In the rows, 128 means zero.
Known rows, with every step that occurs
daluf/sebis/gebegu: [113  96  90 110 121 185 141 142 160 118 131 119 193  88 134 134 162 156]
renon/gebegu/sebis/zagu/daluf: [105 116 113 136  95 154 197 102  80 135  69 173 105 105 100 113 111 172]
zagu/gebegu/sebis/vebafos: [123 148 217 156 136 121 159 124  96 133  91  85 157 119 101  93 173 162]
sebis/vebafos/daluf: [128 140 137 127 110 153  92 102 104 108 116  71 159 123 100  85 127 130]
zagu/daluf/sebis/vebafos: [123 118 171 137 124 164 159 127  79 100 106  91 148  76 116 128 144 116]
renon/daluf/gebegu: [107 139  82 120  97 133  93  98 110 110 118 137 108  88 160 135  93 125]
sebis/vebafos/daluf/zagu: [142 105 144  88 125 132  75 132  92 121 117  83 180 117  99  86 130 135]
sebis/zagu: [115 122  42  88 147 157 176 103  84 139 105 140 134  89  93 110  89 135]
sebis/vebafos: [125 156 119 112 149 146 139  99  97 124  98 105 164 100 107 101 127 125]
gebegu/sebis: [102 124 115 135 133 157 179 142 121 138  80 176 160 110 143  91 135 174]
daluf/gebegu/sebis: [104 107 143 147 118 147 141 142 146 126  97 140 136  98 132 132 140 198]
vebafos/daluf: [111 117  94 117 105 163 113 124 113 118 132 114 163 126 124  76 120 138]
renon/gebegu/sebis/vebafos: [119 138 142 146 124 133 137 100 130 128  54 138 142 112 117  66 156 168]
renon/gebegu/sebis: [104 115 102 137 120 145 156 123 139 139  70 184 145 114 144  58 146 176]
vebafos/daluf/zagu/gebegu: [129  89 164  88 123 118  92 157  85 133 160  83 183 135 106  70 149 136]
sebis/zagu/gebegu: [118 126 106 100 149 135 175 105  68 145 130  93 136 106  77 106 117 130]
zagu/daluf/gebegu/sebis: [100 123 188 159  89 155 161 139 107 117 105 135 131 105 131 168 134 191]

Rows
[106 128 178 145 133 132 178 147 104 143 105 130 161 124 125  84 164 169]  zagu/gebegu/sebis
[128 126 168 138  93 142  56 100 128  98 135  33 137 113  88 126 134 151]  sebis/vebafos/daluf/gebegu
[122 130 184 156 121 137 122 119 136 116  83  93 133  94 105 142 151 190]  daluf/gebegu/sebis/vebafos
[110  95 111 136 122 147 160 122 124 136  90 130 104  84  93 153 112 201]  daluf/gebegu/sebis/zagu
[127 131 238 171  99 128 113 131 102 119 112  52 153 143  93  79 174 166]  zagu/gebegu/sebis/vebafos/daluf
[122  58 132 128 118 151 125 141  97 122 154  49 121  97  77  84 141 133]  vebafos/daluf/sebis/zagu/gebegu
[109 110  82 124 136 158 199 124  99 145  73 166 125  93 102 112 108 177]  gebegu/sebis/zagu
[114  78 133 150  86 155 112 127 131 120 112  95 100 107  84 140 112 205]  vebafos/daluf/gebegu/sebis/zagu
[105 124 130 136 109 167 220 122  62 132  81 163 120 100 100 146  99 172]  gebegu/sebis/zagu/daluf
[128 107 125 126 154 156 135 129 118 111  98  91 156  70 116  92 151 124]  daluf/sebis/vebafos
[111 105 124 129  93 154  72 124 138 108 150  78 141 116 113 118 125 159]  vebafos/daluf/gebegu
[119  81 111 124  84 193  96 147 165 104 152  83 187 109 123 120 164 159]  vebafos/daluf/sebis/gebegu
[138 134 206 125 123  87 116 132  62 132  80 123 141 109 136  98 145 135]  renon/daluf/zagu/gebegu/sebis/vebafos
[111 120 117 113 106 156 161  96  72 118 131 102 104  85  80 188  85 149]  sebis/zagu/daluf/gebegu
[121  73 112 114 155 143 171 135  90 136 133  84 127  75  85  97 141 128]  daluf/sebis/zagu/gebegu
[124 122 164 162  84 140  91 105 137 114  74 104 139 133 110  53 157 174]  renon/gebegu/sebis/vebafos/daluf
